In the rows, 128 means zero.
Known rows, with every way that one mark hangs from another
(vafo tosif (zavoz (veral (viza vusut)))): [116 174 133 148 144 208 107 170 140  88 148 114 175 135  96 125 150 129
 176 145  90 119 134 113 114 138 144 112 133  73 159 105 151 130 128 192
 112 127 142 147 155 129 197 126 161 132 159 123 101  91 124 130  93]
(fenel (mufero doda gipa (kimukir limup) ruluma)): [101  91 172 123 153 121 146 131 114 114 119 128  58  91 171 121 114  91
 124 118 101 133 129 131 127 127 100 141 124 144  99 136 156 129 128  46
 164 149 115 142 142  89 116 128 126 121 106  90 107 133 152 139 119]
(fenel (mufero doda gipa kimukir limup)): [101  91 156 133 105 105 137 157 105 111 111 111  56  84 161 119 133 112
 139 110 105 116 122 130 147 123  92 145 120 159 105 133 167 124 129  76
 169 118 123 132 136  92 125  99 155 110 110  83 101 130 136 150 137]
(kulob (limup (kimukir (mufero doda) ruluma (zuse punun)))): [137 108 191 121 163  88 134 143 107 178 105 138 163 141  67 139 133  99
 119 130 122 116 124 106  93 114 116  91 119 108 143 181 156 140 128 170
 129  64 130 121 101 143 118 164 129 138 113 103 123 113 105 114 135]
(zuse (punun (mufero doda limup))): [109 106 117 110 108  97 141 145 106 140 142 118 141 131 112 143 184 132
 158 146 131 138 104 117 133 112 118 113 120 122 128 111  99 126 137 149
 157 115 126 116 129 135 102 128 103 124 148  82 173 127 128 130 141]
(doda (mufero fenel (kimukir (limup kulob) ruluma zuse))): [146  96 188  90 141  71 119  91 118 163 104 151 178 160 123 124  68 135
  95 128 146 140 153 120  77 118 122 138 128 137 109 142 111 139 127  82
 141 115 119 124 100 167  73 131  49 119 117 108  82 133 125 114 106]
(limup (kimukir (mufero fenel gipa) ruluma zuse) kulob): [149  70 141 127 132  69 131 127 117 185  81 128 148 149 114 127 126 111
  77 111 160 112 149 119  95 129 138 142 122 126 111 164 110 146 120 123
  89  99 141 112  91 155 109 133 144 107  91 139  61 155 107 109 171]
(zavoz veral): [136 154  70 141 107 173 112 128 130 120 168 109 117 148 110 124 141 163
 149 127 124 120 121 135 133 128 123 107 139 119 148 120 130 116 127 174
 138 127 130 124 139 139 144 140 158 149 134 148 154 111 124 125 133]
(kulob (limup (kimukir zuse))): [151 167 137 132 134 141 134 129 132 140 132 153 137 109 115 133 138 131
 116 115 125 118 123 136 120 132 126  99 132 118 144 144 146 119 136 150
 146  96 125 129 113 120 154 148 167 151 122 160 152 117 120 134 139]
(vuru (zuse (punun (mufero doda)))): [124 131 121 118  62 106 143 141 104 120 162 112 167 113  79 150 225 134
 161 149 142 129  99 132 107 125 132 108 131  87 143 126 145 133 131 155
 129 125 130 117 161 136  93 127 112 125 151 102 180 118 133 126 174]
(kimukir limup (mufero gipa) ruluma): [135  88 102 110 166 122 131 142 135 132  71 129 101 135  97 118  48  96
  75 125 122 139 121 103 116 114 127 131 123 150 152 166 117 149 124 124
 107 134 124 131 113 116 155 160 125 144  89 125 144 127 127 117 118]
(fenel (mufero kimukir)): [125 143 147 126  83 155 121 133 130  98 148 132 111 103 161 122 118 160
 137 124 111 126 119 135 138 127 115 133 138 142 126 124 136 115 124 116
 139 113 131 127 153 113 149 127 164 127 130 123 131 115 140 143 141]
(rade (viza tosif veral)): [125 199 112 148 144 171  99 104 165 105 204 106 100 143 122 121  74 147
 145 144 105 113 121 144 128 137 155 120 121 126 161 125 168 112 119 179
 122 173 128 144 115 101 120 118 147 139 132 157 154 120 129 123  91]
(vusut gipa (viza tosif veral)): [134 183 109 156 155 180 134  96 168  94 159 113 122 154 109 114 127 121
 142 128 141  96 103 144 143 128 148 118 121 141 169 130 187 136 114 167
 115 179 104 139  79 118 157 138 201 129 171 211 179 119 131 116 106]
(mufero kimukir (limup kulob)): [129 122 123 116 103  97 123 118 115 140 149 129  78 113 151 125 131 158
 135 129 134 137 125 128 142 117 136 136 132 145  95 114 125 104 125  89
 143 110 132 114 157 130 146  92 122 132 120 127 106 144 132 138 132]
(punun (mufero kimukir) tosif): [136 160  97 120  80 144 135 112 142 114 128 163 142 124 148 148 168 124
 144 137 118 150 124 106 149 148 121 134 143 119 127 100  60 127 140 125
 118 148 140 125 135 141 106 131 110 120 142 125 147 123 143 127 161]
(limup (kimukir (mufero fenel ruluma) zuse) kulob): [140  81 138 134 141  72 126 104 117 198 123 132 162 135 151 132 152 130
 105 130 146 128 146 133 101 136 139 140 126 129  88 146  98 118 119 122
 101  95 139 106 112 158  94 128 144 109 116 134  64 160 124 115 152]
(limup (kimukir mufero ruluma) kulob): [131 103 116 124 114 108 107 114 126 163 158 130 111 163 121 132  95 146
 103 131 142 123 122 110 119 117 152 121 131 109 122 153  58 125 120 146
  92 105 141 104 107 151 143 123 147 134 124 153  82 144 121 103 141]
(punun mufero tosif): [126 160  67 115  81 153 128 125 150 109 146 160 153 127 141 153 155 131
 137 136 123 150 113 111 152 147 133 125 140 109 149  94  35 126 141 151
 120 154 136 123 110 146 113 142 130 127 146 131 181 130 135 121 171]
(vusut viza): [133 152 114 134 104 168 136 113 132 125 140 112 111 151 126 123 123 163
 130 130 130 124 102 140 147 127 144 115 130 111 162 126 109 122 124 162
 119 135 106 130 126 141 193 137 170 149 153 153 147 121 125 121 130]
(doda (mufero ruluma)): [116 146 102 131 128 149 107 115 129 117 137 130 136 140 161 124  81 170
 129 126 149 141 119 139 151 126 120 134 130 138 126 128  66 120 133 142
 124 130 113 131 114 127 114 126  89 140 152 121 130 130 140 132  83]
(mufero limup): [123 133  86 127 111 129 123 152 126 121 138 121 109 119 130 124 109 151
 128 125 126 137 113 134 149 119 126 122 129 147 142 125 104 111 132 141
 145 115 126 123 146 125 172 120 137 137 121 129 149 126 124 134 114]
(rade (viza tosif veral vusut)): [109 183 111 146 158 186 100 108 167  95 190 103 110 152 108 119  68 125
 150 161  74 101 125 150 136 127 168 127 121 133 171 127 196 121 122 194
 124 175 132 147 137  89 117  97 145 154 146 159 174 108 134 122  72]
(mufero gipa (kimukir zuse) limup ruluma): [137 133  94 136 155 102 151 146 106 145  37 136  92  82 145 119 138 107
 121 104 123 140 138 135 128 136 110 155 128 176 111 161 122 123 136  86
 136 117 127 139 166  98 122 121  92 115  67 102 102 129 147 147 130]
(punun (mufero doda fenel kimukir ruluma) tosif): [108 120 123 129 108  91 137 111 121 149 133 147 163 137 174 149 177  91
 156 143 124 148 155 121 142 157  98 142 130 103  95  89  58 128 146  96
 123 145 133 127 144 171  77 120  70  81 144  89  84 140 128 120 146]
(doda (mufero fenel gipa (limup (kimukir ruluma) kulob))): [124  86 165 136 135  64 110 118 107 160 104 119 135 163 141 124 103 145
  94 104 187 117 145 131 137 110 125 144 113 139  83 132  72 135 133  79
 122  99 131 111  75 146 115 101  84 108 124 131  70 155 111 117 102]
(rade (viza veral (vusut gipa))): [134 146  33 149 153 191 115 114 145  95 163  99  96 152 112 109  76 126
 143 130  81  99 115 145 126 119 147 136 120 151 166 127 182 138 119 211
 114 166 109 131 156  97 123 111 195 157 161 179 180 126 139 135 100]
(zavoz (veral viza)): [135 155 112 141 116 172 108 131 119 125 166  92 113 156  98 127 134 181
 156 125 124 133 124 122 125 128 140 107 136  97 153 132 117 128 125 189
 125 126 126 135 139 128 170 145 174 135 138 134 104 117 116 131 125]
(veral (viza tosif vusut)): [100 145 162 133 124 181 117 142 152  92 162 101 122 147 105 129 106 135
 142 156 106 127 122 128 159 126 168 119 131 102 171 138 160 136 123 185
 108 153 135 148 142 101 165 110 154 140 156 144 125 111 114 133  96]
(vafo tosif zavoz): [128 184 129 136 111 177 121 178 155  81 160 149 162 102 145 125 135 127
 145 130 126 131 121 122 127 147 126 116 131  89 147  86 108 109 126 149
 109 126 134 137 139 144 196 136 145 126 147 137 123 108 126 128 114]
(fenel mufero): [117 143 107 123  81 164 117 143 140  92 167 128 121 105 156 127 103 170
 131 123 116 126 107 140 140 126 127 122 136 132 148 120 107 116 127 143
 138 122 128 125 129 115 156 138 183 135 137 127 163 121 131 137 148]
(viza tosif veral vusut): [103 184 118 132 153 181 112 130 169  81 184 118 141 147 108 120 103 122
 148 161 100 103 118 156 146 120 161 119 129 139 172 123 214 114 125 173
 133 166 137 144 123  98 134  98 145 143 146 181 187  99 128 118  74]
(punun (mufero ruluma) tosif): [118 170  44 120 108 148 126 117 146 120 134 167 155 123 161 153 149 123
 141 136 127 159 122 116 151 152 133 132 139 112 136  99   4 124 148 136
 112 156 137 127 126 140 107 148 100 117 136 121 168 135 145 121 162]
(doda (mufero limup)): [120 129 118 126 114 125 107 132 124 118 129 122 131 130 135 121  83 169
 129 125 140 138 110 129 154 114 114 130 123 158 131 130  94 119 133 141
 152 114 116 124 102 122 125 110 106 137 147 116 145 124 134 136  81]
(kulob (limup (kimukir ruluma zuse))): [147 175 120 122 142 134 125 133 130 147 110 160 151 131  96 134  97 124
 108 110 130 118 134 129 101 130 130  98 131 108 163 165  85 129 144 154
 132  90 129 132 113 133 164 163 130 142 103 153 138 109 114 122 133]
(vafo (zavoz veral)): [147 181  94 143 105 192 107 141 135 105 144 130 151 119 111 122 145 156
 165 123 121 113 130 133 121 140 120 107 134 103 141 102 108 113 126 177
 140 124 138 124 137 145 166 133 122 142 149 150 147 103 130 126 130]
(viza tosif veral (vusut gipa)): [115 159  80 146 156 190 122 129 173  67 169 116 137 149 106 113 117  97
 145 143 110  93 116 150 150 118 150 126 127 153 169 127 225 134 119 181
 122 176 125 137 117  96 122 109 185 141 167 205 200 111 130 126  92]
(fenel (mufero gipa kimukir)): [129 129 147 133  94 154 135 141 128  91 107 127  82  91 165 119 126 144
 122 108 122 118 120 135 147 128 112 146 135 152 116 128 161 127 124  96
 130 123 131 132 145  92 148 125 171 128 112 121 135 124 138 151 151]
(kulob (limup kimukir)): [139 161 140 141 130 151 123 123 136 126 157 142 112 122 128 129 130 147
 119 121 138 119 122 137 147 124 126  98 129 112 132 121 133 114 135 138
 136  98 126 125 124 122 185 139 169 157 143 170 160 122 117 134 117]

Rows
[113  58 181 120 164  66 149 108 103 160 136 118  73 127 171 121 146  91
 112 128 147 136 155 138 125 127 116 145 119 123  62 106 179 125 121  27
 139 147 117 127 149 140 110 107  88 116 114 105  62 165 124 128 125]  (mufero doda fenel gipa (kimukir (limup kulob)) ruluma)
[144 124 116 119 126  76 131 149 107 160  68 129 173 132 110 121  97 120
 118 117 127 133 158 133  96 129 109 138 126 151 138 159  92 131 141 122
 133  90 135 128 164 161 137 131  71  93  81 102  77 114 109 126 117]  (mufero fenel (kimukir ruluma zuse) limup)
[143  78 189 114 138  90 146 108 121 139 125 126  90 118 149 117 139 124
  94 125 154 133 146 134 125 120 127 142 126 140  79  98 206 126 117  45
 129 136 125 121 146 135 137 117 124 133 112 140 110 156 119 133 133]  (mufero fenel gipa (kimukir (limup kulob)))
[148 141 146  93 148 126 146 150 122 135 119 138 167 142  68 135  96 131
 109 130 124 150 116 119  76 113 138 102 135 122 174 159 117 134 126 150
 136 117 126 129 142 137 135 181  91 150  95 122 176 101 121 112 128]  (kimukir limup ruluma (zuse punun))
[ 99 108 139 138 121 131 137 141 111 111 122 120  64  94 184 122 134 114
 142 111 117 121 129 140 145 134 100 148 126 137  99 133 138 125 129  78
 141 134 122 139 150  96 117 114 135 111 111  88  84 134 143 146 142]  (fenel (mufero doda gipa kimukir ruluma))
[127 161  88 136 117  84 150 147 113 122  62 144 169  69 104 159 234 106
 143 127 147 159 112 122 140 137 135 141 131 139 113 127  99 131 145  79
 110 129 149 120 164 105  94 137  72 107  99  90 209 133 155 136 179]  (vuru (zuse (punun (mufero gipa limup ruluma) tosif)))
[154 129 143 132 147 122 126 123 134 161  95 151 142 105 107 130 128 118
 102 124 115 118 122 118 115 128 121 108 127 139 138 165 164 128 128 158
 130  81 129 123  96 122 136 153 183 150 117 145 145 124 124 133 138]  (kulob (limup (kimukir mufero zuse)))
[132 113  62 153 133 199 120 138 125 103 141  87 116 163  83 117 137 141
 158 125 106 112 123 122 137 116 139 119 135 118 162 139 159 154 122 214
 113 140 118 130 157 114 158 135 208 148 171 162 135 119 121 140 126]  (zavoz (veral (viza (vusut gipa))))
[150 112 180 103 150  92 126 112 118 152  76 142 194 159 109 119  53 123
  99 126 134 140 154 123  77 122 100 136 128 145 135 157 114 146 134 109
 143 114 117 135 110 159  87 147  44 116 115 105  89 109 125 118  81]  (doda (mufero fenel (kimukir limup ruluma zuse)))
[ 98  79 173 108 143  98 141 111 112 128 148 133  41  94 187 126 124 106
 121 122 114 134 129 129 125 122 120 144 126 132  73 120 157 122 121  18
 160 150 118 131 134  94 103 114 128 127 108  92  98 156 149 136 146]  (fenel (mufero doda gipa (kimukir (limup kulob)) ruluma))
[109  37 163 149 149  61 132 114 105 185 138 105  93 142 165 126 163 102
 107 125 161 114 146 132 139 130 122 146 113 115  61 127 142 129 116  87
 103 116 130 110 103 147 100 102 149 107 131 121  37 178 113 116 144]  (limup (kimukir (mufero doda fenel gipa ruluma)) kulob)
[134 192 167 152 127 196 101 135 149  99 162 117 152 124  96 129 141 149
 173 134 124 118 138 118 129 147 144 104 131  81 149 119 127 128 120 184
 122 142 145 143 114 125 170 135 125 122 158 143 103 103 121 129 112]  (vafo (zavoz (veral (viza tosif))))
[136  81 194 104 152  78 121  95 119 142  95 134 129 157 140 117  71 133
  83 120 171 135 153 122 115 110 119 148 122 143  85 125 141 147 124  48
 124 127 118 126  99 144 101 118  54 123 121 116  85 147 122 120  97]  (doda (mufero fenel gipa (kimukir (limup kulob) ruluma)))
[133 112 144 126 123  88 154 150 124 131  76 138 186 114 123 150 210 115
 127 129 156 148 130 116 156 129 116 139 121 146 108  87 121 138 140 104
 121 121 146 113 121 142 109 145 102 103 124  96 196 140 116 132 170]  (zuse (punun (mufero fenel gipa limup) tosif))
[113 132  94 119  99 117 142 138 122 121  99 152 110 141 134 147 147  74
 135 119 122 135 135  98 141 149 109 140 132 101 133 123  50 152 147 110
 116 159 133 136 116 144  91 127  76 100 112  96  92 129 131 116 168]  (punun (mufero doda gipa (kimukir ruluma)) tosif)
[137 128 102  81 128 112 130 122 130 146 147 150 129 134 104 134  74 131
  96 126 122 145 123 120  78 121 157 112 137 113 155 147  72 128 127 118
 139 138 123 125 118 146 127 152 107 145  96 138 138 132 125 108 152]  (kimukir (limup kulob) ruluma zuse)
[139  97 107 116 102  60 134 105 113 187 121 142 175 129 138 144 193 137
 119 129 150 128 138 128  98 129 135 133 123 126  97 117  54 125 138 111
 145 105 140 104  97 155  83 116 129 101 128 128 118 153 126 122 171]  (punun (mufero fenel (limup (kimukir zuse) kulob)))
[130 138 120 128 145  98 121 118 107 150  60 141 141 109 148 121  96 139
 133 117 126 146 133 130 123 129 103 150 127 178 110 162  88 121 138 109
 153 106 119 134 130 118  78 114  54 119 111  85  97 120 156 142  82]  (doda (mufero (kimukir zuse) limup ruluma))
[116 178 164 150 135 212 102 143 151  90 145 112 160 136  81 126 135 126
 178 152  95 108 140 123 135 138 155 107 131  87 159 122 159 134 122 199
 124 145 149 145 138 114 168 114 125 136 168 146 124  91 125 130  97]  (vafo (zavoz (veral (viza tosif vusut))))
[140  73 211 112 145  86 131  90 121 136 109 130 113 134 156 115 113 139
  91 123 167 134 142 128 131 113 114 151 122 152  67 104 196 135 117  43
 140 132 115 122 100 133  92 109  93 138 140 124 105 155 129 134 103]  (doda (mufero fenel gipa (kimukir (limup kulob))))
[140  69 125 138 128 110 131 143 130 134  83 108 136 124 135 114 122 126
  92 125 152 123 136 129 146 127 113 146 119 152 119 130 177 139 118 141
  96 109 129 122 123 140 143 135 162 121 119 125 125 145 108 134 142]  (kimukir (mufero fenel gipa))
[120 208 151 143 146 171 122  94 164 109 170 114 127 154 110 121 115 141
 144 147 128 104 107 152 141 129 159 113 123 127 172 128 179 116 120 158
 124 167 116 146  82 119 171 125 166 132 149 184 166 108 130 109  91]  (vusut (viza tosif veral))
[101 111  79 124 107 102 144 151 124 120 112 141 104 110 139 150 173  81
 140 122 116 139 115 106 164 143 111 136 122 124 128 102  72 138 146 109
 148 157 127 128  94 123  92 115 118 109 126  90 154 145 132 129 169]  (punun (mufero doda gipa limup) tosif)
[127 149  83 114 124 141 136 120 123 131 129 139 165 129 134 143 174 160
 145 144 154 152 112 128 131 122 137 121 133 122 127 111  60 125 136 155
 112 124 134 121 149 128 116 157  90 134 140 110 188 124 141 130 146]  (zuse (punun (mufero ruluma)))
[141 120 116  91 119 118 139 118 133 140 164 144 113 118 120 133 112 136
 105 130 120 142 115 127  96 123 153 114 137 121 138 125 127 118 119 112
 153 144 119 123 117 132 121 141 146 156 114 142 159 141 133 120 158]  (kimukir (limup kulob) zuse)
[135  89 175 142 135  88 125 128 109 130  62 112 133 122 151 110 116 139
 112 110 162 127 145 135 156 118  89 159 113 180  86 123 175 134 131  83
 138 102 121 128 121 125 112 100  84 110 128 101  95 135 125 147  84]  (doda (mufero fenel gipa kimukir limup))
[130 149  92 162 152 217 117 173 144  76 134 112 172 134  94 117 167 108
 175 126 101 110 131 104 118 137 133 117 131  88 157 107 155 148 122 202
  99 140 129 141 155 126 187 139 201 130 179 151 114 101 126 137 111]  (vafo tosif (zavoz (veral (viza (vusut gipa)))))
[156  56 145 117 164  92 152 140 130 154  50 126 151 107 106 117 108  87
  72 124 125 132 136 121  99 127 111 140 121 165 135 153 195 147 117 118
 126 124 121 129 106 128 114 160 151 129  92 117 144 137 120 128 143]  (kimukir limup (mufero fenel gipa) zuse)
[115  86 150 149 139  98 145 136 101 142 111 107  98 125 171 117 153 101
 130 118 147 124 156 148 146 138  95 151 120 125  89 118 163 128 129  85
 118 129 120 137 167 141 126 109  97 102 117 102  53 141 115 135 117]  (mufero doda fenel gipa kimukir ruluma)
[135 122 195  92 145 101 145 105 115 146 132 152 130  92 147 138 147 144
 129 134 116 152 122 126  84 116 140 129 139 147  90 135 159 114 117  57
 155 114 134 119 152 110  89 152 112 137  98  94 156 132 156 135 156]  (fenel (mufero (kimukir (limup kulob) (zuse punun)) ruluma))
[134 148 159 115 133  73 145 128 108 162 115 159 140 101 141 153 191 126
 150 128 125 164 132 119 128 134 141 135 139 143  87 123 113 106 128  71
 134 107 145 112 161 140  88 123  76 118  91  92 123 143 142 129 163]  (mufero (kimukir (zuse (punun tosif))) (limup kulob) ruluma)
[123  78 171 145 109 104 147 144 107 128 123  99  95 135 147 116 158 109
 125 119 143 115 147 143 147 134  96 142 120 121 103 110 201 132 124 101
 129 127 120 133 155 144 132 106 129 109 126 113  67 139 105 135 129]  (mufero doda fenel gipa kimukir)
[140 142 106 119  98 118 124 126 122 160 162 140 126 154 114 140 117 146
 112 114 141 122 126 128  94 130 157 114 138  93 141 153  42 122 128 145
 115 115 136 116 113 151 129 129 135 134 107 162  84 132 119 106 161]  (limup (kimukir ruluma zuse) kulob)
[121 119  73 162 135 194 119 121 165  86 165 104  91 144 120 116  88 101
 136 140  92 107 121 130 158 131 148 132 125 130 164 132 165 147 118 198
 100 178 119 133 153 106 116 114 176 164 173 161 177 129 132 139 117]  (rade (viza tosif (vusut gipa)))
